Each row comes from the steps of one walk. Every step used is in the known rows, and no mark comes twice. Write the walk behind each row, first mark first.
In the rows, 128 means zero.
Known rows
S > F > C: [ 91  99 109 136 144 144 147 136 106 126 131 150 121 100  86 114 178 128
 148 112 135 106 155 128 170 162 126 129  83 151 122  89 152 117 135  99
 115 166 137 117 184  99  86 137 124 130 152 126 138 122 135 145 155 161
 149 119 108 114  96 141 122  77 175 102 184 141 133 127 104 124]
F > W > Y: [109  87 117 132 136 155  92 137 164 124 131 155 150 100 156 116 134 133
 166 108 159  92 151 113 170 185 147 152 111 157 125 110 155 119 128  87
 185  94 108 149 144  87  99 121 118 141 167  68 110 106 156 125 133 183
 128 171 145 130 101 142 119 131 115 123 139 134 136 148 119 122]
S > F > C > J > U: [ 76 163 121 161 140 140 130 118 109 127 140 136 129  96  68 116 160 148
 144  98 127 123 158 161 182 145 124 129  60 132 112 103 162 127 128 115
  37 111 145  98 169 110  92 126 128 128 131 150 120 114 112 123 131 138
 162 138 103 111  86 137 117  66 195  91 181 119 133 132 131 112]
J > C > Y > W > F > S: [112 126 128 115 148 144 139  93  96 125 110 139 152 136 190 141 137 142
 147 117 154 117 107 116 204 147 137 128 172 164  91  96 170 139  71 107
 190  94 100 165 141  39 121 108 116 153 141 115 120 134 135 125 122 127
 132 106 197 148 134 113 104 138  69 136 151 124 137  73  61 109]
W > F: [115  73 137 128 153 156 126 123 131 132 125 150  99 121 111 118 170 124
 138 114 124  52 136 119 156 152 148 133  94 166  97 101 152 128 114 127
 145 127 132 142 158 107  84 123 121 136 157 108 155 114 131 163 136 162
 131 122 167 153 108 152 128 132 125 163 150 149 141  95 104 109]
D > C > F > W: [110 114 133 137 132 138 148 157 138 126 154 141 164  89 121 116 135 147
 166 116 136 119 151 100 206 174 137 138 116 162 102 103 121 103 109  89
 226 114 119 121 133 124  89 123 113 130 172  72 115 105 145 129 153 110
 116 125 114 141 122 152 143 106  76  97 154 152 140  91 112 163]
E > C: [116 141 104 126 141 122 110 150 117 119 134 150 125  97 112 116 147 121
 137 119 118  81 126 117 142 139 148 137  71 171 115  90 132 126 130 108
 169 187 132 131 136  94 107 120 127 121 169 130 120 133 129 149 152 153
 126 119 144 137 107 144 125 109 155 133 169 149 134 101  78 127]
C > N > W > F: [120 111 138 148 148 157 128 130 124 145 135 148  95 124 106 121 131 106
 125 103 118 109 155 121 169 184 149 123 120 155 100 115 186 126  97  96
 184  80 137 118 146 162 112 124 126 153 114 123 162  92 122 148 131 132
 132 123 193 168 166 156 138 129  77 166 123 159 129 138 130 110]
F > C > J > U: [116 179 121 167 139 131 112 143 125 118 145 131 144  85 105 117 160 159
 148  97 134 107 128 142 155 145 125 135  85 139 136 112 147 133 111 124
  98 118 134  98 148 138 101 119 127 127 140 137 126 117 115 135 131 153
 162 143 113 117  84 127 119  93 182 114 166 113 140 101 144 115]
J > U > D > C > N > W: [141 232 126 142 141 144 142 170 147 131 159 139 146 131 126 107 104 132
 131  99 112 161 178 118 156 172 140 128  98 137  58 153 121 116 107 119
 134 122 117  87 123 184 129 104 132 132 154 158  93  91 116 113 136 134
 143 138  41 122 162 140 133  94  87 119 131 158 139 146 154 127]
D > U > J > C: [144 181 106 107 127 119 153 153 134 112 101 153 140 123 100 139 128 132
 154 121 137  86 118 105 174 160 134 130  90 144 149  80  94  87 106 122
 122 167 117 112 136  62 112 105 117 121 129 171 114 110 130 170  99 159
 142 132 113 131 139 133 112 135 148 111 172 154 147 121 144 107]
S > F > W: [ 78 117 142 133 139 153 145 132 125 126 130 150 137 126  83 110 147 113
 159 109 134  96 170 138 201 174 138 129  82 153 114 122 166  99 125  82
 131 117 134 113 167  58  84 136 118 130 139  79 134 104 139 135 144 142
 146 131 114 131  94 165 129 100 143 119 170 136 130 171  82 125]
S > F: [ 96 101 130 129 147 148 136 140 112 136 130 158 134 122  88 112 166 112
 139 111 115  79 167 129 180 146 136 137  66 157  82 112 161 105 129 104
 129 151 138 135 170  84  86 129 122 121 149 115 137 115 125 144 143 155
 138 124 113 132  99 159 129 104 161 133 175 147 133 149  76 118]
U > D > C > F: [127 114 115 116 147 143 165 164 134 125 158 143 150  91 104 114 148 156
 125 123 109 121 150  82 165 135 140 148  90 160  70 118  95 103 118 119
 185 158 120 120 128 137 101 100 116 119 191 125 102 116 125 114 142 125
 129 112  91 140 126 141 148  88  72  83 143 163 147  84 128 158]
J > C > Y > W: [145 159 130 118 142 114 127 161 103 132 120 146 175 110 154 128 141 131
 151 109 143 127 123 101 189 133 134 139 118 164 109 103 145 127 105  99
 216 124  92 145 129 108 128  98 117 120 153 137  89 130 132  99 115 149
 115 121 127 141 108 131 117 128  77 136 163 143 144 127  60 108]
S > F > C > D > U: [ 90 104 132 127 137 145 172 146  93 127 135 155 114  93  82 115 118 127
 139 124 140 134 179 140 209 162 130 134  86 137 148  96 159  93 140 101
  69 144 121 113 165 123  83 122 126 117 116 165 161 106 122 156 128 129
 119 117 127  90 131 126 137  77 155  60 177 150 139  92 155 125]
U > D > C > N: [145 116 117 138 143 139 156 165  98 129 158 147 149 119 120 122 116 133
 118 116  92 143 181  86 141 135 138 128 101 153  68 115 118  96 136 115
 171 187 121 136 132 135 114 108 118 124 168 148  87 106 125 116 146 140
 133 104  83 134 141 132 142 103 102 100 138 177 140 103 127 160]
N > W > F > C: [101 123 126 146 148 156 133 110 146 127 117 138  79 101  98 117 162 121
 146 114 156  97 134 127 153 191 139 135 116 152 135  83 161 137  87 105
 150  90 133  92 155 131  92 129 128 149 133 118 174 118 143 166 154 154
 125 137 174 145 134 144 121 101 116 147 143 138 136 120 138 112]
J > U > D > C > Y: [153 174 130 104 140 137 137 167 119 125 161 137 182 144 157 115 150 160
 136 104 118 143 177 127 138 135 144 142  89 154  33 135  97 118 120 131
 116 115  90 121 133 144 107  95 127 115 191 149  72 122 128 108 113 156
 130 122  41 109 114 133 131  98 110  93 149 138 147 130 127 135]
J > U > D > C > E: [134 170 122 129 141 139 129 189 148 123 153 154 156 169  79  99 134 164
 144 111 121 108 179 134 152 151 151 147  90 156  74 143 104 110 119 149
  76 126 112 114 134 157 113  94 125 126 166 147 101 113 131 114 127 156
 153 148  52 117 138 138 135 120 142 110 149 129 153 134 144 134]
C > J > U > D: [127 210 131 141 145 148 119 142 145 117 156 139 150  99  81 119 140 151
 128  92 111 104 139 131 166 121 145 141  59 138 102 165 135 124 107 139
  75 119 131 108 132  96  93  87 124 123 160 140 101 108 104 102 112 160
 159 157  88 131  90 148 130 110 141 109 145 125 139 124 136 113]
D > U > J > C > N: [155 161 101 121 122 114 162 159 106 124 117 151 129 129 106 144 113 130
 135 120 118 108 127 110 173 158 131 115 118 136 156  90 120  82 120 113
 139 169 118 124 135 108 131 105 118 127 101 191 111  93 118 146  99 137
 150 119 143 140 158 131 123 134 139 108 164 166 144 119 147 126]
Y > W > F > C: [ 87  94 131 144 153 151 137 122 144 127 105 137  93 107 113 107 148 151
 149 122 150  97 122 116 187 163 136 147  93 155 150  86 162 135  88 110
 160  98 129 136 159 103  99 118 120 144 154  98 143 120 135 142 129 161
 135 112 162 131 112 126 108 112 113 145 165 133 138  66 115 108]
N > W > F > C > J: [ 92 139 134 193 143 155 114 101 132 124 125 128  96  92  76 126 157 132
 149 106 149 118 120 126 152 174 141 131 106 144 143  81 160 137  77 105
 140  87 150 100 139 110  96 127 125 146 118 133 165 115 131 148 147 141
 123 127 200 150 126 137 126  93 111 132 126 139 134 112 154 118]
U > J > C > F: [135 111  89 106 134 119 136 142 127 117 130 139 129  94  97 131 163 155
 148 116 130 107  99  96 173 140 137 110 113 160 162 120 109 106 103 121
 172 153 125 100 134  55 107  99 121 131 146 147 107 121 126 127 118 130
 143 136 153 153 123 147 126 120 117  98 167 150 142 120  99 135]
J > U > D: [132 172 132 106 152 152 131 147 159 119 146 149 132 107 105 115 157 145
 134 106 126  91 143 123 156 137 142 144  68 147 100 164 127 129 117 144
  92 136 114 101 148 113 105  95 129 125 182 126 116 108 115 120 116 172
 166 151  46 122  99 153 124 115 144 125 159 127 140 132 115 103]
E > C > J > U: [114 204 105 151 137 124  98 140 117 118 149 139 136 101  93 117 129 147
 141 103 116  94 127 153 147 132 144 136  52 148 110 104 136 135 116 122
 100 138 145 108 125  93 113 106 131 116 146 154  96 123 107 114 123 139
 143 139 123 127 100 139 123 105 173 120 163 126 135 109 111 110]
D > U > J: [136 206 129 131 127 136 135 161 158 120 108 158 133 122 107 122 135 145
 145 113 119  75 140 127 175 162 140 136  75 151 140 101 107  85 110 114
 161 119 125 133 139  87  89 107 115 123 132 153 138 105 127 172  87 166
 159 129 131 131 136 148 124 133 155 118 167 147 137 126 150  99]
N > W > Y > C: [117 136 113 168 140 149  93 145 182 139 118 153 128 138 135  96 104 135
 156 101 170 118 140 100 141 176 156 150 108 160  72  97 139 131  99  90
 182 150 117 159 136 168 130 117 116 139 178 145 110 112 151 103 156 173
 112 190 117 132 128 136 119 121  83 149 127 158 140 152 133 101]
S > F > W > Y: [ 76  58 114 125 141 161 120 126 146 131 128 156 133 124 120 107 142 126
 161 104 150 113 179 127 190 186 149 146  90 149 101 117 171 112 141  76
 129  95 122 139 166  56  91 131 117 141 161  94 104 104 151 116 144 161
 133 161 125 115  88 151 118 103 129 102 148 137 127 172 110 118]
N > W > F: [112 125 140 146 151 163 121 122 150 134 117 145  91 123  96 112 165 111
 139 107 138  74 132 129 164 178 149 128 101 163  98 104 163 129  88 109
 165  93 135 107 149 128  95 123 124 143 143 110 167 110 132 160 137 152
 130 147 174 159 134 160 129 128  96 176 129 147 134 146 118 102]
U > D > C: [133 146 119 129 145 144 138 165 131 117 140 145 154 121 105 110 144 139
 138 120 104 106 160  84 148 143 139 146  78 160  71 124  90  96 125 131
 162 187 120 125 133  89 102 109 121 117 196 133  97 116 134 127 154 173
 128 115  64 126 118 136 134 106 110 103 149 159 148 118 121 152]
F > C > D > U: [134 131 137 140 135 131 144 168 112 118 137 154 124  79 114 126 109 135
 144 130 148 117 159 124 189 156 133 151 101 147 160  97 141 104 125 114
 142 140 107 127 145 155  98 113 124 118 124 148 167 110 122 158 126 148
 118 126 131 104 137 118 138 105 133  80 163 151 143  74 158 135]
U > J > C > E: [139 156 101 137 127 113 110 171 127 119 117 155 135 164  64 130 159 157
 156 120 136  72 118 118 152 147 140 116 126 167 171 118 118 104 111 131
 126 169 114 109 133  67 115  99 123 137 115 162 107 124 140 132 119 170
 157 147 151 148 135 150 121 148 176 119 169 131 147 169 112 130]

Which walk is each row?
[120 174 110  98 121 123 171 140 152 113 120 142 145  92  76 138 114 153
 165 120 157 117 106 103 225 176 134 130 124 140 185 102 111  81  94 101
 150 126 113  84 129  68 113 102 110 136 114 133 118  96 133 139 101 109
 144 143 149 145 131 148 129 123 104  74 167 139 140  98 140 130] -> D > U > J > C > F > W
[131 184 136 195 130 141 123 164 129 142 134 152 128 136 100 112  83 113
 138 103 132 137 144 100 155 159 141 123 128 158  85 123 161 116  99  90
 214 159 134 143 130 209 131 116 117 140 134 159 127 102 132 109 147 136
 133 145 121 155 148 150 141 116  89 157 137 173 137 131  99 117] -> Y > C > N > W
[123  92 104 164 131 142 105 152 134 137 135 147 121  98 162 122 134 127
 140 116 158 142 169 115 132 195 139 141 149 143 124  91 175 131 124  73
 194  81 114 144 144 172 134 126 132 153 134 129 128  98 143 123 143 152
 130 143 164 129 138 122 123  97  95 112 127 151 129 142 149 115] -> F > C > N > W > Y
[ 95 142 108 165 131 146 149 144  95 140 137 149 109 101  87 119 142 109
 132 108 129 153 176 130 173 188 126 119 116 141 116 106 194 111 126  74
 144 110 143 103 168 145 117 136 131 144 112 143 148  98 131 138 155 120
 151 116 134 129 131 145 136  66 132 104 158 155 125 153 117 127] -> S > F > C > N > W
[114 146 120 183 135 129 101 143 112 117 136 139 144  67 103 127 161 149
 146 105 128  99 131 120 146 139 129 139 100 150 137  90 146 124 119 113
 159 145 140 124 139 104  95 119 119 125 133 132 139 122 125 133 153 153
 137 122 155 135  87 131 129  93 152 109 157 132 136 101 126 134] -> F > C > J
[145 201 110 126 117 113 141 186 141 118 106 165 143 167  60 134 132 155
 158 120 144  79 119 124 168 158 144 132 120 153 171  89 109  76 115 122
 104 160 115 119 127 101 124  97 114 130 103 180 131 112 139 148  94 149
 153 149 147 142 156 139 124 150 169 112 167 142 152 136 147 115] -> D > U > J > C > E
[141 123 126 143 129 139 111 145 158 120 115 154 111 152 129 109  48 168
 147 113 150 143 153 110 168 150 163 148  81 148 124 105 108 101 116 105
 126 134 106 173 120 122 109  90 116 124 151 210  85 113 133 116  74 172
 103 169 150 106 162 115 123 142 120  70 144 170 148  98 185 111] -> W > Y > C > D > U > J
[150 204 103 144 128 123 132 145 117 126 122 142 126 117 104 140 117 117
 138 105 123 135 128 100 158 173 133 101 124 150 163 126 134 103  95  90
 195 142 122  90 128  86 135 112 129 141 109 178 101 105 129 128 123 143
 144 128 150 157 156 154 123 121  99 129 142 159 131 180 116 125] -> U > J > C > N > W
[125 199 123 164 138 132  97 162 132 127 149 134 164 116 122 113 147 155
 150  90 111 105 154 133 164 143 137 138  66 144  59 113 106 122 115 129
 134 131 136 117 136 142  93 115 119 117 169 135  93 114 121 131 135 138
 127 133  83 121 116 130 126 111 140 129 153 135 148 112 137 127] -> D > C > J > U
[110 129 114 136 140 151 127 134 124 125 142 151 162  71 159 134 167 148
 134 118 129  78 126 118 193 146 127 134 156 173 107 119 158 123 109 104
 252 108 120 142 151  95  93 117 116 143 148  82 170 121 122 150 142 117
 163 126 171 151 118 141 136 123 110 120 153 134 130  67  75 127] -> C > F > S
[122  85 114 152 142 139  95 144 155 131 123 156 130 142 137 104 115 146
 150 111 158 104 141  86 136 148 152 153 100 164  79  86 131 130 124 103
 181 184 115 192 140 162 122 109 111 134 193 135  89 124 149 105 148 185
 108 171 107 130 104 127 118 134 119 131 147 158 146  98 101 110] -> W > Y > C
[114 138 109 136 144 152 146  98  91 131 127 141 126 123 140 149 121 108
 133 118 143 115 117 113 192 176 130 107 188 153 110 106 182 126  85 103
 182 130 120 113 150  76 127 129 125 169 101 121 164 109 128 156 164 119
 149 121 196 163 167 128 119 130  73 141 126 147 130  94  97 118] -> J > C > N > W > F > S
[ 71  68 126 153 141 157 130 115 144 131 126 152 135 154  91  92  87 134
 164 108 171 135 166 113 178 172 151 146 100 151  90  94 158 113 130  73
 120 151 127 174 155  91 104 122 111 136 178 123  85 111 161  81 153 159
 123 176 105 119  87 140 115  99 124  95 157 148 136 145 100 118] -> S > F > W > Y > C
[116 181 124 151 142 140 124 131 139 108 154 128 145  72  85 121 150 164
 130 102 132 125 132 134 147 126 130 140  87 130 130 128 138 130 117 142
  59 125 128  87 141 101 100 101 131 124 153 151 111 117 112 108 126 162
 163 144  77 115  81 125 121  81 150  81 157 116 141  98 158 118] -> F > C > J > U > D
[116  48  92  95 139 135 136 126 154 121 141 144 150  83 132 131 146 147
 162 116 174 123 119  80 199 166 145 144 152 152 146  99 146 117 123  87
 175 120  97 130 138  80 122 108 118 140 153  90  93 106 144  98 157 133
 112 174 142 140 108 135 124 121  64  86 144 141 140 108 102 127] -> J > C > F > W > Y
[103  55 111 151 139 136 155 136  78 135 143 147 118 105  91 120 146 118
 128 114 117 130 177 128 168 156 122 123 111 147 125  92 183 108 152  93
 123 165 138 127 178 131 107 136 126 137 120 139 132 103 122 135 151 133
 156 101 139 123 111 134 132  72 156  90 172 153 130 104 106 134] -> S > F > C > N
[ 89 143 142 146 153 168 128 108 152 124 102 148 130 114 160 117 121 148
 139 116 137  77 120 129 211 160 139 143 125 163 115 109 177 128  76 113
 224  75 128 169 153  38  86 119 114 155 155  83 165 120 130 160 121 151
 150 108 195 143 125 130 107 141 112 162 154 127 132  70  75 101] -> Y > W > F > S
[109 100 124 178 124 139  87 156 168 127 133 164 144 170  91 100  88 164
 173 108 179  99 158 113 158 167 164 156 137 166 123  97 157 113 116  90
 162 133 106 181 131 159 128 111 109 148 153 116  96 113 172  79 137 169
 132 185 151 136 123 135 126 144 117 117 141 136 148 133 116 132] -> F > W > Y > C > E
[123 159 115 178 144 140  82 130 165 131 138 143 142 137 122 105 105 167
 153  86 154 116 137 126 138 133 153 154  78 144  65 111 138 138 111 113
  95 140 125 171 136 154 118 101 118 129 169 164  70 117 128  71 123 168
 124 190 107 120 101 119 113 120 121 127 144 134 147 112 130  90] -> W > Y > C > J > U
[137 124 118 118 131 114 106 154  86 123 147 150 154 118 151 132 162 127
 136 114 118 106 139 128 125 129 153 132  95 173  74  93 133 135 138  95
 191 148 113 149 131 102 114 112 126 120 158 141  96 140 134 129 122 146
 120 123 163 139 100 139 132 105 133 113 158 144 131 123  70 137] -> E > C > Y
[101 106 150 139 156 156 125 130 151 134 105 149 100 117 115 102 135 141
 142 110 127  72 127 111 191 156 147 143  69 161 117 105 165 132  85 110
 186  77 133 152 146  90  91 110 117 134 163  93 130 114 125 146 114 157
 124 122 171 150 122 147 118 139  99 175 156 141 140  95  94 100] -> Y > W > F
[148 113 116 105 134 113 126 156  81 130 138 147 171 125 152 144 179 127
 142 110 137 102 133 100 159 131 132 127 136 170  91 103 134 119 130 111
 171 158  92 138 137 118 119 107 120 120 148 137 101 132 138 120 141 152
 120 134 133 142 102 136 128 119 107 129 158 144 141 131  76 130] -> J > C > Y
[151 131  91 135 132 114 136 147  94 119 128 145 131 128 107 142 140 128
 139 114 106 110 126  95 149 147 132 102 117 155 157 112 128 100 121 116
 163 189 120 118 139  62 134 112 124 136 119 177  85 112 126 131 118 155
 151 109 140 151 138 139 116 130 135 112 161 155 139 133  98 134] -> U > J > C > N
[112 180 100 114 148 157 165 130 146 114 158 134 182 100 170 119 138 177
 127 117 121 123 150 120 198 149 129 141 128 155  48 147 106 120  95 137
 155 121 110 105 140 114  99 101 124 139 184 109 114 115 120 127 140 114
 173 128  73 111 126 125 129 100 102  81 151 130 139  64 118 141] -> J > U > D > C > F > S
[123 180 110 154 133 130 115 157 104 135 143 146 127 101 108 120 110 100
 132 110 115 127 140 119 136 164 147 121 102 158 115 102 160 122 119  80
 203 146 139 111 120 127 137 119 132 136 124 145 127 107 118 133 142 124
 135 126 157 154 152 151 138 103 114 140 140 164 125 137  99 128] -> E > C > N > W
[128 197 136 151 142 136  92 150 134 126 147 142 148  99 109 120 156 141
 142  89 118  81 137 147 170 131 140 132  62 149 108 141 149 130 115 126
 124 100 133 122 138 130  97 109 123 122 135 127 121 111 105 124 115 150
 145 152 112 135  88 149 129 116 152 140 155 126 139 129 116 101] -> C > J > U
[108 166 130 112 139 145 167 143 165 115 166 132 160  84 107 103 125 160
 152 115 133 142 162 111 210 165 140 148 101 141  95 148 107 106 101 115
 136 106 112  80 132 122 101  97 121 128 183  96  87  96 126 104 130 115
 146 148  39 118 117 150 139  89  85  67 150 132 143  93 140 155] -> J > U > D > C > F > W
[139 169 153 152 136 137 151 163 127 130 127 163 127 137  94 116  59 127
 144 119 141 110 148 111 189 132 143 147  95 156 112 110 132 101 112 120
 149 177 116 153 127 190 110  99 111 115 153 178 144 110 122 132 115 140
 101 149 119 125 148 128 143 130 115 106 158 172 153  73 141 125] -> Y > C > D > U
[130 132 104 146 139 148 132 160 138 133 151 148 149 127 152 115  97 130
 126 109 122 179 190  86 130 179 154 143 122 146  53 118 120 108 128  94
 184 105 114 137 121 140 134 107 127 141 177 150  80 100 138 104 145 152
 106 137 103 122 159 126 133  98  54 102 100 171 135 150 168 139] -> U > D > C > N > W > Y
[109 182 108 162 135 120  94 142 106 119 144 145 133  88  90 129 130 142
 135 107 107  96 122 125 135 122 147 135  68 157 111  88 131 126 117 102
 152 176 150 131 122  66 106 113 121 118 152 148 112 133 118 126 146 140
 124 130 163 148  97 143 130 104 149 125 159 140 136 103  95 134] -> E > C > J
[137 170 136 161 137 144 119 176 118 142 144 156 128 111 121 126 123 102
 131 105 116 109 158 112 156 171 138 123 118 161 102 131 179 117 111  90
 231 102 127 123 141 170 121 121 126 138 120 125 149  96 121 135 137 138
 150 134 150 155 137 157 141 120 102 158 132 160 131 161 112 119] -> C > N > W
[107 117 151 137 141 157 159 135 134 127 127 143  74  99  91 120 106 119
 141 123 164 135 149 138 197 195 146 137 110 140 161 100 162 113  91  99
 110  72 118  82 142 153  93 119 130 140 107 149 200  98 124 178 119 130
 101 131 178 120 179 126 135 100  95 102 136 153 142  77 202 113] -> N > W > F > C > D > U
